Each row was made from one small tree. The marks that hang from a mark follow it in brackets, in alphabetical order. Every link used is in the known rows. Write each row's tree.
Known rows:
A{D N}: [ -2  -5  30 -12  11   8  -2  -6   5   7  -3  -1  -4  16  -3 -18   0 -11
  21 -19 -12  -1  -5  -4  22  -6  -2   3   8   0   2  18   1  -4   7 -28
   1  -8 -13  10  -4  -1   7  -1  -1 -27 -10 -47  14   8  18  11]
A{P{D}}: [ -4   8  -6  -8  13   6  -6   8   9  -1  14  -9  -7   8  -4 -16   1   3
  12  -3  -8  11   0  -3  16  -5 -10  -4  -3  -3  13  16   6  17   8  -9
   5  -5  -5 -15  -1  -2   1   8   3 -10  -7  -2  10   3  21   4]
P{T{A{N{C}} D}}: [ -1  -4  17 -10   9  14   0   2   4 -10  -1  20  -3 -15 -18   3 -16  -3
   3   6  -4 -17  18   8   0   4  27  14 -30  -9   4   9   5  21   0   1
  11  -5  -5   8   3 -13  -6  10   7  16  -8 -24  13  -3  14   5]
A{C}: [  1  -2 -15  -4   3   7 -11   3   5 -14  17   0  -1  11  -9 -16  -9  -4
  16 -17  -5  16  13  -1  10  -5 -11  -2 -11  -3   1  16   0   9   1 -11
  -2  -3  -3   7  -4  -2   6   5  -5 -13  -6 -14  11   3  16   5]
P{D{N{A}}}: [ -9   1 -16  -4  12   6 -10   1   9 -10  38  11  -5  16  -5  -3 -40   5
  24 -10  -7   4   4   6  -8  -5  -4   4 -22  -8   3   4   4  19   0   0
   4  -9  -5 -10   2   4   9  16   4  13  -4  -4  16  -4  24  -4]
A{D{C} P{N}}: [ -3  11  16  -2   5   3 -11  10  12   6   8  -4  -8  14   7  -5  30  -7
  17 -10 -12  -2  -1  -2  22 -13  -9   3   7   1  11  10   6  15   6 -22
  -6  -6  -8  -3  -5  -6  -7   5  11 -18  -7 -23   9   8  24   7]
A{C P{N{D} T}}: [  0  20  19 -15   0   1  -6  16  17   2  23   0  -8  -8 -15 -10  11  -8
   9   9  -4   7  14  -3  12  -6  -7   4 -10  -2  13   0   7  27  11  -9
   7  -4  -2   6  -4 -14  -7  16  15 -10  -6  -6  10   2  24  -3]
T{D{C} P}: [ -2  -7 -33   9  14  14  -1   2   3 -25  -7   9  -2  12  -3   2  -2  14
  11  -8  -9 -11  17  12  -3   0  14   7 -25 -14   0   9   1  12 -15  -1
  -2   3   0 -16   6 -16 -12  16   8  13  -8 -20   9   0  12  10]
T{A D{C} P}: [ -3 -14 -31  16  14  20  -1  -1  -2 -33 -13  13   1  -4  -3  -1  15  14
   3  -3 -10 -22  21  23 -12   1  27  16 -35 -15   0  12   6  20 -14   2
   2   4  -2 -13   5 -15 -17  17   9  20  -6 -12  12  -4  13  11]
C{A{N}}: [  1  -8   8  -7   7  13  -3  -6   6   3  12 -12   2  14  -8 -10   1  -7
  13  -9  -5  12   3 -10  13   0   0  -5   4  -3   1   5   2  -3   4 -17
  -2  -2  -6  -3  -7   2   8  11  -1 -18  -5   4  12   3   7   3]
T{A P}: [ -1 -16 -32   7  13  17  -2  -6  -3 -23  -1   2  -4  -7  -1 -18   4   7
   0  -8  -5  -3  18  20   0   5  15   7 -32 -10  -2  14   0  15  -3  -5
   2   4  -5  -9   3  -8 -12  11   3   2  -5   6  14  -3  12   7]
C{A{D} P{N} T}: [  3   2  14   3  -7   7   6   4   5  19  44 -31   6  11  13   5  64 -11
   1  13   2  -3   0 -28  22   3  -1  -8  25  -2  -3  -3  12  -6  11 -16
   1  -8 -10  -1  -7  -8  -8  20   9 -10   3  37   8  14   4  -4]
N{A C{D T}}: [  8   1  -3  -3 -12   5   2   5  15   4  47   4  11   1   5  -1  -3  32
   1  -1 -13  13  22 -16  -6   1   7  -1 -18  -1   1  10   2   2   3   5
   1 -12  -6   5  -3   0   6  28   6  -8  -3  16  24  18   9   0]
D{P{N{C{A}}}}: [  5  -2 -29  -1  -2   6 -10   6  12  -9  31   3  -2   1  -3  13  -2  -3
  15  -6  -4  11  17  12  26   4   1  -2 -19  -2  -3 -12  -1  16  -4  -8
  -9  -8  -3 -12   5  -3   2  18   6  -4  -5  21  17   0   8  -4]
C{A D{N} P{T}}: [  2   1  28   2  -1   5  -4  -4   8  14  48 -34   3   7   3  13  14  11
  11  20   5  -2 -10 -27   8   2 -11   1   7 -15  -8 -17  11   5   6   1
  -4  -7  -4 -21  -6  -7  -8  23  16   7   9  39  18  13   3  -4]
D{C}: [ -1  -8 -26   4   5  10 -17   2   9 -14  14   7  -6  23  12   5 -28   3
  20 -21  -9  14  11  -2   2 -10  -2  -3 -13  -5   0   0  -2  10  -7  -6
  -9  -2  -2  -2   0  -2   6   8   0   4  -8  -8  10   5   6   5]
P{T{A D{N{C}}}}: [ -4  -3   8  -4   7  15  -8   1   5 -15  12  17  -4 -11 -16   8 -35   1
   6   6  -4 -19  21  17  -8   3  22  15 -37 -13  -1   2   6  22  -5   8
   2  -2  -2  -4   6 -11  -8  13   8  20  -5 -17  14  -4  17   5]
N{D{C} P{T}}: [  4   6 -26  -2  -5   9 -11   7  22   0  39  13  -8  18   5  22 -39  24
   4  -3 -15  14  24   6 -19  -7  17   1 -33  -9  -2 -19  -6   4  -4   5
   1   1  -3  -5   7 -14   0  25  20  12 -12  14  15   5   3  -1]
N{A C{P T} D}: [ 13  11 -23  -3 -18   9  10   9  23  16  54   6  15   6   9  14  -4  29
  -3   6 -24  18  33 -14 -28   3  22  -4 -32   1  -1  -7   3 -10   7   1
   8  -7 -11  20   3  -5  12  35  13  -6  -6  31  25  20  -5  -3]
N{D{P}}: [  3  -1 -33  -3   3  10  -8  -1  15  -9  18   2  -7  12   7   8 -30  10
  16  -6 -17  23  17  16   5   2   3   2 -22  -9  -3 -15  -1   0  -2  -7
  -4  -1  -7  -8  11  -2  11  16   8 -14 -12  -1  19   7   6   5]
A{C{D} P{N T}}: [  0  15  36 -12   2  -4  -7  15  12   3  24 -11  -7  -9 -13 -16  28  -3
  10  12   5   2  -1 -15  24  -7 -20   6   3  -5  11  11  10  32  12  -6
   4 -10  -1  -7  -9 -13 -13  14  14  -9   1   0  12   7  26  -2]
A{N{D P}}: [  5   0   0 -11   3  11  -2  -2  14  13  14   3  -1  17  -8  -4 -18   8
   6 -13 -18  13   6   4  -3  -1  10   0 -13  -3  -5   2  -2 -11   4 -13
   8   1 -11  -2   2  -6  11  18   8 -20 -10  -1  19   6   6   5]
T{P}: [ -1  -9 -34  -1  14  12  -1  -3   2 -16   7  -3  -6  10  -1 -16 -14   7
   7 -14  -3   7  16   9  13   3   1  -2 -21  -8  -3  11  -5   8  -4  -7
  -3   2  -3 -11   3 -10  -7  11   3  -8  -7  -1  12   2  12   6]
P{T{A D{C N}}}: [ -7  -7   5   2  10  14 -14   0   6 -21  10  17  -7   0  -5  14 -36  -2
  12   1  -4 -21  15  15 -13  -3  18  14 -28 -16   0  -8   7  25  -7   6
  -2   0  -1  -5   5 -13 -10  13  11  30  -4 -18  11  -5  16   5]
A{C N}: [  2  -4  16 -10   5   6  -7   1   7  -3   4   1   4  11 -14 -22  -3 -10
  21 -20  -8   7   0  -9  11  -6 -12  -1   1   0   1  20   5   4   5 -21
   3  -6  -7  15  -8  -4   9   4  -3 -20  -4 -32  15   2  15   5]
P{N{A}}: [ -4  -4 -22  -8   5   7  -8   6   8  -1  24  16 -11   6  -2  -4 -11 -13
  11 -11  -2  17  16   7   6  -5   7   3 -22  -3   3   3  -5  24   4  -7
   9  -6  -3   2  -2   2   5  16   1  -2  -5  17   9   0  20  -6]
A{C{D} P}: [  3   9  22  -4   2   2  -8   7   9   2  16 -24   2   2 -10 -24  33  13
  12   0  -8  13  -4 -14  17  -8 -24   0   8  -4   9  22  10  10  10 -12
  -3  -6  -4 -10  -9  -5  -2   9   5 -30  -1  -8  17  13  21   8]
P{T{A D{N}}}: [ -7  -7   7  -4  10  15 -10  -2   3 -16   8  13  -9  -7 -12   5 -34  -5
   7   6  -1 -16  14  17  -5   2  18  14 -28 -16  -1  -1   6  22  -4   4
   3   0  -2  -6   5 -11  -9  10   7  19  -5 -15  11  -5  20   5]
C{A T}: [  2 -10  -2   0  -2  14  -3  -3   5  -1  37 -21   4  14   9  -6   3   2
   0   1  -1  12  11 -17  10   4  -3 -13  12  -6  -2   0   6  -9   3  -9
  -7  -1  -4  -9  -4  -1   0  18   0 -14  -4  27  10   9   4   1]

Which tree is each row?
[  8  -2 -22  -3  -3  10   3   4   8  -9  28   1   8   2   1  -7 -15  17
   0  -9  -8   2  30  -4  10   8   7  -8 -21   0  -4  12   0  -1  -4   1
  -5  -4  -5  -1   3 -11  -5  19   2  -5  -7   6  17   8   5   3]  N{C{T{P}}}
[ -1  -5  -4  10   0   9 -21   1  13  -5  30   2   1  17  14  19 -36   0
  21  -8  -6 -11   0  -3 -11  -8  -1   0 -17 -11  -8 -18  10  14  -4  -3
 -12  -2  -3  -2   0 -12  -4  15  13  24   4   7  15   2   3  -1]  D{C{P{T{A}}} N}
[  7   6  59 -10  -3   1  -1   5  13  14  15 -29  11   3  -6 -31  41  10
   7   2  -8  -3 -18 -30  23  -5 -29  -6  34   0   8  22  21  -3  15 -21
   0 -10  -9   0 -14 -12  -4  15   9 -36   3 -18  21  16  16   8]  A{C{D T} N P}
[  1  16  21 -11   3   4  -2  11  10  12  13  -6  -4   1  -8 -12  34  -5
  10  -6 -13   1  10   1  30  -5  -3   3  -4   6  10  22   3  13   9 -18
   0  -7 -10   0  -4  -4  -5   6   7 -27  -8 -20  13   9  25   7]  A{D P{N{C}}}
[  9   4  13  -8 -10   6  -2   4  16   9  32  -6  11  14  -8 -12   1  11
   2  -8 -16   7   6 -11  -6  -2  -2  -5   3  -1  -5   6   8 -15   6 -15
   6  -4 -11  11  -4 -14   5  23  10 -22  -6  -4  21   8   7   3]  A{C{T} N{D P}}
[  9   8 -13  -8  -8  10   4   4  14   0  34   6   5   4   2   5 -29  19
   1  -1 -18  14  36  -5  -5   7  13  -2 -26   0  -2   0   2  -8  -2   5
   4  -2  -8   6   7  -6   8  26   5 -11 -13   2  21  15   2   5]  N{C{T} D}
[  0  -2 -34   2  -1   2 -19  11  24 -16  36  24  -9  11  18  26 -31  -1
  25  -9  -2   4   9   8   6 -10   6   2 -23  -9   4 -32  -1  33  -4  -6
 -12 -11   0   1   4 -10  -4  20  19  26  -4  11  14  -2   9 -10]  D{C P{N{A} T}}
[  0  -3  24 -12   8   4  -6  -3  15   1   6   2  -5  11   1  -3  -8  -8
  25 -12  -9  -7  -9   4  30  -3  -2   2   5  -5   3  -3   4   4   6 -29
  -8 -12 -13  10   1  -9   1   0  11 -16  -9 -44  18   6  16   6]  A{D{P{T}} N}
[  6  -4   6  -2   1  12   2  -2   6  17  18 -25   8  14   1   0  31  -6
  10  -1  -5   9  -8 -23  11   0  -1  -9  10  -3  -3   1   7  -8  10 -19
   2  -4  -8   1  -9  -3   7  13   3 -15   2  28  12  10  -4   0]  C{A{N} P}
[ -2   7  40 -19  11  10  -1   5  14  10 -10  -3  -4   1 -17 -15  -2  -6
  10   4  -8  -8  -6  -6  17  -4   2   0   3  -5  13  11   9  10  11 -17
   6  -3  -6  -1  -3 -13  -4   7  10 -17  -6 -27  10   4  18   7]  A{N P{T{D}}}
[  9   2  -1  -2  -4   6  -2   3  13  -5  39  -9   5  -4  -4  14   2  23
  10   8  -5   9  19  -7  16   6   1   2 -17  -6  -1  -7   1  10  -2   4
 -10 -10  -2 -12   0  -3   0  22  12  -2  -4  15  23  10   4   0]  N{C{A D{P{T}}}}
[  1   3  -1  -1   5  13  -6   1   5  -1  13   2   6   9 -18   9 -18   6
  12  -5 -12  -8  13   6  -4   4   8   6 -22  -8  -8  10   6   2  -9   2
   0   0  -5 -12   5  -7   2  15   2   1  -3 -11  14   4  12   8]  T{D{N{C{P}}}}
[  3 -15   3   0  -4  15  -5  -4   5   2  21  -5   4   6   6 -13   3   3
  -6  -7  -8  -2   4  -2   4   4   9  -6   0  -4  -5  10   9  -6   5 -10
   2  -2  -9  -1  -1  -8  -2  15   3  -9  -3  15  15   5   7   4]  C{T{A{N{P}}}}
[  7   7 -18  -9  -5  12  -3  11  13   1  32  13   2   2 -22  14 -20  21
  -5  -2  -9   2  34   9  -4   3  25   1 -41  -4  -2   9  -8   8  -6   9
   1  -2  -3  -7   5 -15  -5  18  10   9 -10  10  16   3   8   2]  N{C P{T{D}}}
[  0  -9  10   3  10  12   4  -5   0 -16  -7   0   7  -8 -11 -29  41   3
   9 -11 -11 -22   6  12   7  -1   7  13 -14  -5   2  26   8  10   3 -24
   3  -4 -12  14  -7 -13 -13   5   8 -11  -5 -38  19  -1  21  11]  T{A{C D N} P}
[ -4 -14  11  -1  13  18  -1  -5  -3 -10 -22  10   0  -6 -17  -8  11  -6
   5  -3 -11 -13   5  16  -2   3  22  15 -17 -10   0  20   8  11  -2  -8
  11   0  -8  -2   2  -5   1   7  -1  -2  -7 -26  12  -2  15  12]  T{A{N} D}
[ -2  -5  23  -3  13  18  -1  -1   1  -1 -24  -1   2  -8 -20 -15  29  -2
   1   3 -16 -15  -1  13   0   0  15  12  -7  -7   8  25  13  10   5 -13
  10   1  -9  -6  -1  -7  -3   8   3 -14  -5 -23  13   1  19  14]  T{A{N P} D}
[  5  -9  23   3   2   7  -3  -2   1   0   7 -11   7  -7  -5 -15  39   0
   8  -1  -6  -4  -8 -10   3  -2  -2   9  -4  -6  -4  18  13  10  10 -12
   9  -9 -10   9 -10  -6   0  10   3  -6   4  -2  20   8   8   6]  T{A{C{D P} N}}
[  3   9   6 -10  -3   9 -12   5  21   5  41   7   7   7 -12   0 -46  16
  13  -9 -17   2  18   5 -10  -5   1  -2 -28  -3   3  -1   3   9   3  -5
 -10  -5  -6   2  -1  -2   4  19  11  -7  -2   1  22   4  20  -1]  D{N{A{P{T}} C}}
[ -3   6 -15  -7   9   3  -1   9   8   1  31  -3 -10   7   3   8  -5  -6
  12   9   5   4   2 -16  10  -2   3  -3 -16  -8   3   0   4  22   7   0
  12  -9  -4  -1   2 -11  -3  10   8  24  -3  17   8   4   5  -6]  C{P{D T}}
[  6   1  -2   2  -3  11  -9  -1   9   6  41 -13  12  13  -9   8 -21   6
  16  -9 -11   2  13  -7  -1   3  -3  -4 -15  -3 -11  -2   6  -3  -3  -4
 -11  -2  -6  -9  -2  -1   6  19   4  -6   2  20  19   6   4   0]  D{N{C{A P}}}
[  5  -4  31  -4   2   1   3   0   6  -3  18 -16   9   3  -3 -28  24  12
   9  -4  -2  -8  -7 -24  15   1 -19  -1  17  -6  -2  17  14  -1   4 -13
   2 -10  -8   2  -9 -15  -7  19   8 -18   2 -18  21  10  13   5]  A{C{D T{P}} N}
[  4  10  21 -10   5   9  -5   3  19  13  -2  -4   0  14  -1  -9  -9   6
  16  -8 -23   8  -5  -7   1  -9  -3  -1   2   0   9   1  10  -2   7 -20
   2  -1 -10   3  -3  -7   8  15  12 -26  -8 -23  17  10   9   8]  A{N{D{C}} P}
[  3   4 -10   1  -2   2  -3  11   7  -3  39 -14   7  10   5 -10  24  -1
   9   1   0   5   3 -24   7  -2 -12  -9   5  -3   0  14  13   6   7  -7
   6  -9  -5   7  -4 -11   0  14   3   4   0  13  12   8   7  -2]  A{C{P{D} T}}
[ -4  -2  -7   0  12  12  -7   3   2 -10   7  -3  -6  -6  -4 -15  12   1
   4   1  -9   3   4  11   6  -3   5   4 -17  -5  10  18   9  23   8  -6
   6  -3  -6 -10  -1   0  -3   8   2  -2  -5   5  13   0  19   6]  T{A{P{D}}}
[  2  -5   4  -4   5  11  -3   1   7   6  12  -3  -3  -2   5   2   3 -10
   5   3   0  -3   0 -10   7   1  12  -1 -13  -7  -3   1   6  12  10 -10
   7  -6  -8  10  -2 -11  -4   8   7   9   0  16  12   6   0  -1]  C{P{T{A{N}}}}
[  3  -6   9   0   7  17   4   0  -1  -2 -12   8   9 -10 -19   2  26   1
   2   1 -14 -17  10   8  -6   5  28  14 -24  -5  -2  21  10   7  -1  -4
  13  -3  -9   6   1  -9   1  12   2   4  -4 -13  16   3   7  10]  T{A{N{C{P}}} D}
[  3  -9   0   9  -5  12   0  -1   3   8  22 -19   5   6  20  -4  39  -1
  -3   5  -6  -5   2 -13   9   3   6  -6   6  -5  -6   9  13  -6  11 -13
   2  -5 -13   8  -2  -9  -6  10   3  -8   0  20  14  15   1   5]  C{P T{A{D}}}
